What can hang from each mark
j_159: j_333 j_612 j_797 j_914
j_240: j_914
j_797: j_240
j_503: j_333
j_612: j_64
j_168: j_333 j_797
j_914: j_503
j_333: j_159 j_168 j_503

Known rows, with every way that one mark hangs from another
[j_914 [j_503 [j_333 [j_159 j_797]]]]: [ 0.05  0.07  0.04 -0.14 -0.04  0.15  0.29 -0.21  0.09  0.21 -0.16 -0.15
 -0.07  0.21  0.09  0.18 -0.18 -0.22  0.06  0.04 -0.17 -0.07]
[j_240 [j_914 j_503]]: [-0.07 -0.05  0.06 -0.03  0.11 -0.03  0.14 -0.27  0.16  0.33 -0.02 -0.08
  0.11  0.13  0.23  0.05 -0.20 -0.09  0.10  0.11 -0.06 -0.03]
[j_333 j_159 j_168]: [-0.23 -0.13 -0.04 -0.09  0.20  0.04  0.19 -0.14 -0.03  0.12 -0.16 -0.40
 -0.07  0.26  0.00  0.03 -0.28 -0.08  0.06 -0.03 -0.16 -0.05]
[j_914 [j_503 j_333]]: [ 0.08  0.05  0.05 -0.17 -0.07  0.11  0.16 -0.20  0.13  0.21 -0.17 -0.14
 -0.11  0.04  0.08  0.19 -0.16 -0.20  0.01  0.08 -0.13 -0.06]
[j_159 [j_333 j_503] [j_612 j_64]]: [ 0.31 -0.07 -0.04 -0.05 -0.09  0.09  0.23 -0.20  0.09  0.06  0.15 -0.09
 -0.12  0.30  0.09  0.01 -0.38 -0.37  0.07 -0.21 -0.12 -0.09]
[j_240 j_914]: [-0.15 -0.07  0.04 -0.04  0.15  0.01  0.14 -0.26  0.07  0.28  0.08 -0.13
  0.06  0.15  0.27 -0.05 -0.22 -0.07  0.17 -0.08 -0.05 -0.03]
[j_168 [j_333 j_503] [j_797 j_240]]: [-0.02 -0.09 -0.05 -0.19  0.01 -0.03  0.38 -0.30  0.34  0.17 -0.14 -0.04
 -0.15 -0.21  0.17 -0.06 -0.44 -0.16 -0.10  0.03 -0.12 -0.10]
[j_503 j_333]: [ 0.00  0.04  0.05 -0.22 -0.02  0.19  0.19 -0.21 -0.04  0.13 -0.02 -0.20
 -0.19  0.07  0.15  0.08 -0.17 -0.15  0.15 -0.23 -0.14 -0.09]
[j_914 [j_503 [j_333 [j_168 j_797]]]]: [ 0.01 -0.06  0.06 -0.19 -0.01  0.00  0.10 -0.22  0.14  0.16 -0.23 -0.21
 -0.15 -0.06  0.08  0.19 -0.15 -0.17 -0.03  0.13 -0.12 -0.07]
[j_914 [j_503 [j_333 j_159 j_168]]]: [ 0.02  0.00  0.04 -0.16  0.04  0.08  0.21 -0.20  0.09  0.18 -0.23 -0.22
 -0.09  0.13  0.01  0.22 -0.19 -0.14  0.01  0.11 -0.18 -0.08]
[j_333 [j_168 j_797]]: [-0.26 -0.26 -0.01 -0.14  0.10 -0.11 -0.02 -0.18  0.08  0.06 -0.14 -0.39
 -0.21 -0.13  0.13 -0.01 -0.22 -0.15 -0.01  0.00 -0.02 -0.03]
[j_333 j_503]: [ 0.08  0.06  0.05 -0.11 -0.07  0.14  0.31 -0.11  0.09  0.03 -0.07 -0.20
 -0.10  0.05  0.14  0.09 -0.25 -0.24 -0.02  0.03 -0.11 -0.08]
[j_168 [j_333 j_159]]: [ 0.01  0.04 -0.12 -0.05  0.11  0.18  0.42 -0.20  0.10  0.18  0.02 -0.17
 -0.01  0.28  0.14 -0.10 -0.47 -0.01  0.05 -0.09 -0.15 -0.03]
[j_914 j_503]: [ 0.01  0.00  0.01 -0.07 -0.07  0.05  0.10 -0.14  0.21  0.25 -0.18 -0.18
 -0.05  0.04  0.07  0.12 -0.19 -0.24 -0.05  0.17 -0.08 -0.03]
[j_333 j_168]: [-0.15 -0.16 -0.02 -0.09  0.11 -0.05 -0.03 -0.04  0.01 -0.01 -0.09 -0.41
 -0.18 -0.04  0.00  0.00 -0.21 -0.12  0.01 -0.10 -0.06 -0.01]
[j_914 [j_503 [j_333 [j_168 [j_797 j_240]]]]]: [-0.02 -0.07  0.06 -0.22  0.00 -0.04  0.08 -0.22  0.19  0.19 -0.28 -0.17
 -0.17 -0.13  0.00  0.19 -0.15 -0.20 -0.04  0.10 -0.15 -0.08]
[j_333 [j_159 j_612] [j_168 [j_797 j_240]]]: [-0.37 -0.17 -0.05 -0.12  0.20 -0.10  0.12 -0.26  0.09  0.27 -0.12 -0.33
 -0.13  0.24  0.11 -0.03 -0.29 -0.18 -0.01 -0.08 -0.04 -0.10]
[j_612 j_64]: [-0.05 -0.15  0.07 -0.18  0.04  0.19  0.24 -0.21 -0.01  0.19 -0.01 -0.28
 -0.09  0.15  0.09 -0.04 -0.33 -0.33  0.11 -0.12 -0.11 -0.07]
[j_168 j_333 [j_797 j_240]]: [-0.16 -0.14 -0.10 -0.18  0.05 -0.05  0.25 -0.32  0.33  0.28 -0.11 -0.08
 -0.16 -0.20  0.17 -0.15 -0.42 -0.14 -0.05 -0.06 -0.08 -0.07]
[j_168 j_797]: [-0.26 -0.18  0.00 -0.16 -0.03  0.03  0.12 -0.32  0.18  0.30 -0.11 -0.24
 -0.16 -0.06  0.34 -0.03 -0.23 -0.25  0.04  0.04  0.01 -0.07]
[j_240 [j_914 [j_503 [j_333 j_168]]]]: [-0.03 -0.07  0.09 -0.09  0.15 -0.04  0.13 -0.28  0.09  0.24 -0.04 -0.10
  0.05  0.08  0.18  0.11 -0.17 -0.04  0.12  0.04 -0.10 -0.05]
[j_159 [j_333 j_168] [j_914 j_503]]: [ 0.48 -0.24 -0.03 -0.13 -0.06 -0.15  0.00 -0.06  0.28 -0.06 -0.29 -0.18
 -0.10 -0.19 -0.32  0.10 -0.23 -0.16  0.07 -0.07 -0.37  0.00]

Rows
[-0.17 -0.26  0.02 -0.23  0.18 -0.11  0.18 -0.23  0.14  0.19 -0.33 -0.33
 -0.10  0.00 -0.09  0.00 -0.27 -0.13  0.06 -0.06 -0.25 -0.09] | [j_333 [j_159 j_914] [j_168 [j_797 j_240]]]
[ 0.24 -0.17 -0.10 -0.02 -0.07 -0.04  0.19  0.02  0.08 -0.31  0.01 -0.22
 -0.21  0.01 -0.07  0.01 -0.25 -0.31  0.10 -0.29 -0.21  0.02] | [j_159 [j_333 j_168 j_503] j_797]
[ 0.04 -0.11 -0.06 -0.16  0.06  0.06  0.43 -0.36  0.28  0.28 -0.13 -0.12
 -0.03  0.09  0.23 -0.07 -0.46 -0.05  0.03  0.08 -0.16 -0.06] | [j_168 [j_333 [j_159 [j_914 j_503]]] j_797]
[ 0.40 -0.31 -0.02 -0.17 -0.07 -0.19  0.00 -0.15  0.33  0.00 -0.33 -0.16
 -0.13 -0.25 -0.22  0.10 -0.23 -0.18  0.06  0.00 -0.34 -0.02] | [j_159 [j_333 [j_168 j_797]] [j_914 j_503]]
[-0.15 -0.11 -0.10 -0.12  0.09  0.10  0.43 -0.39  0.21  0.30 -0.05 -0.14
 -0.06  0.16  0.34 -0.11 -0.48 -0.06  0.04  0.05 -0.09 -0.07] | [j_168 [j_333 j_159] j_797]
[-0.13 -0.04  0.04 -0.17  0.10 -0.08  0.11 -0.25  0.23  0.37 -0.19 -0.02
 -0.02 -0.10 -0.03  0.05 -0.18 -0.19  0.05 -0.09 -0.18 -0.09] | [j_797 [j_240 [j_914 [j_503 j_333]]]]
[ 0.39 -0.07 -0.12 -0.06 -0.17 -0.13  0.03  0.03  0.23 -0.04  0.15 -0.08
 -0.18  0.10 -0.19 -0.18 -0.24 -0.40  0.18 -0.73 -0.19  0.02] | [j_159 j_333 j_612 [j_797 j_240] j_914]
[-0.30 -0.20  0.03 -0.19  0.05 -0.13  0.09 -0.38  0.32  0.43 -0.22 -0.08
 -0.08 -0.17  0.21 -0.01 -0.21 -0.26  0.01  0.08 -0.06 -0.09] | [j_168 [j_797 [j_240 [j_914 j_503]]]]
[ 0.12 -0.26 -0.07 -0.15 -0.02 -0.12  0.12 -0.19  0.24 -0.03 -0.24 -0.15
 -0.20 -0.21 -0.08  0.08 -0.27 -0.25  0.00  0.00 -0.26 -0.08] | [j_159 [j_333 [j_168 [j_797 j_240]] j_503]]
[-0.33 -0.16 -0.04 -0.07  0.18 -0.04  0.14 -0.26  0.02  0.23 -0.04 -0.37
 -0.12  0.34  0.22 -0.02 -0.30 -0.14  0.03 -0.04  0.01 -0.08] | [j_333 [j_159 j_612] [j_168 j_797]]
[ 0.06 -0.01  0.05 -0.16 -0.01  0.03  0.09 -0.15  0.11  0.12 -0.20 -0.21
 -0.14 -0.02  0.01  0.20 -0.16 -0.16 -0.01  0.08 -0.14 -0.06] | [j_914 [j_503 [j_333 j_168]]]
[-0.07  0.03  0.00 -0.14  0.10  0.12  0.23 -0.15 -0.16  0.00  0.08 -0.31
 -0.19  0.37  0.13  0.04 -0.21 -0.14  0.17 -0.37 -0.10 -0.07] | [j_503 [j_333 [j_159 j_612 j_797] j_168]]
[-0.20  0.00 -0.04 -0.06  0.09  0.09  0.36 -0.19  0.11  0.29 -0.09 -0.17
  0.02  0.35  0.08 -0.03 -0.25 -0.25  0.13 -0.15 -0.17 -0.05] | [j_333 [j_159 [j_797 [j_240 [j_914 j_503]]]]]
[-0.16 -0.06  0.03 -0.13  0.10 -0.11  0.08 -0.22  0.27  0.39 -0.19 -0.04
  0.00 -0.10 -0.03  0.01 -0.20 -0.21  0.01 -0.05 -0.15 -0.07] | [j_797 [j_240 [j_914 j_503]]]
[ 0.26 -0.09  0.11 -0.25 -0.06 -0.02  0.11 -0.14  0.18  0.09 -0.24 -0.22
 -0.12 -0.14 -0.05  0.12 -0.17 -0.15  0.07 -0.05 -0.22 -0.05] | [j_159 [j_914 [j_503 [j_333 [j_168 j_797]]]]]
[ 0.12 -0.12 -0.17  0.09 -0.06 -0.10 -0.04  0.02  0.03 -0.16  0.28 -0.25
 -0.23  0.28  0.05 -0.14 -0.25 -0.32  0.13 -0.54  0.00  0.05] | [j_159 [j_333 j_168] j_612 j_797]
[-0.15 -0.15  0.04 -0.16  0.14  0.02  0.39 -0.25  0.06  0.04 -0.25 -0.32
 -0.10  0.14  0.15  0.14 -0.30 -0.15 -0.03  0.20 -0.17 -0.12] | [j_333 j_159 [j_168 j_797] j_503]
[-0.01 -0.21 -0.14 -0.04  0.00 -0.18 -0.10 -0.19  0.19  0.12  0.03 -0.18
 -0.22  0.05  0.03 -0.06 -0.28 -0.26  0.02 -0.25 -0.05 -0.05] | [j_159 [j_333 [j_168 [j_797 j_240]]] j_612]
[-0.32 -0.29  0.00 -0.16  0.17 -0.20 -0.04 -0.21  0.15  0.15 -0.19 -0.30
 -0.17 -0.21  0.07 -0.03 -0.21 -0.15 -0.01 -0.04 -0.06 -0.05] | [j_333 [j_168 [j_797 [j_240 j_914]]]]
[-0.25 -0.05 -0.08 -0.02  0.17 -0.05  0.14 -0.04 -0.03  0.07  0.05 -0.37
 -0.13  0.39 -0.01 -0.09 -0.27 -0.22  0.06 -0.36 -0.05 -0.03] | [j_333 [j_159 j_612 [j_797 j_240]] j_168]
[ 0.32 -0.03  0.07 -0.16 -0.11  0.00  0.16  0.03  0.08 -0.14 -0.05 -0.25
 -0.15 -0.01 -0.09  0.03 -0.14 -0.25  0.15 -0.35 -0.20  0.03] | [j_159 j_797 [j_914 [j_503 [j_333 j_168]]]]
[-0.08 -0.02  0.02 -0.18  0.11  0.14  0.28 -0.16 -0.14 -0.02 -0.04 -0.31
 -0.18  0.24  0.07  0.07 -0.20 -0.12  0.18 -0.30 -0.19 -0.07] | [j_503 [j_333 [j_159 j_797] j_168]]
[ 0.00 -0.03  0.05 -0.09  0.16  0.09  0.39 -0.15 -0.07 -0.01 -0.01 -0.34
 -0.06  0.44  0.07  0.10 -0.37 -0.19 -0.02 -0.02 -0.12 -0.12] | [j_333 [j_159 [j_612 j_64]] j_168 j_503]
[-0.02 -0.02  0.09 -0.09  0.11  0.01  0.18 -0.31  0.11  0.30 -0.02 -0.05
  0.07  0.13  0.23  0.10 -0.17 -0.07  0.14  0.04 -0.10 -0.06] | [j_240 [j_914 [j_503 j_333]]]
[ 0.04  0.07 -0.03 -0.04  0.00  0.14  0.31 -0.08  0.00  0.15  0.14 -0.27
 -0.03  0.53  0.14 -0.11 -0.28 -0.24  0.19 -0.40 -0.10 -0.02] | [j_333 [j_159 j_612 j_797 j_914]]
[ 0.02  0.06  0.03 -0.17 -0.03  0.11  0.28 -0.21  0.15  0.24 -0.20 -0.12
 -0.09  0.14  0.01  0.17 -0.18 -0.25  0.04  0.00 -0.20 -0.08] | [j_914 [j_503 [j_333 [j_159 [j_797 j_240]]]]]
[ 0.12  0.02  0.05 -0.12  0.04  0.15  0.33 -0.22  0.08  0.31 -0.04 -0.22
  0.04  0.49  0.06  0.02 -0.34 -0.24  0.11 -0.10 -0.17 -0.08] | [j_333 [j_159 [j_612 j_64] [j_914 j_503]]]
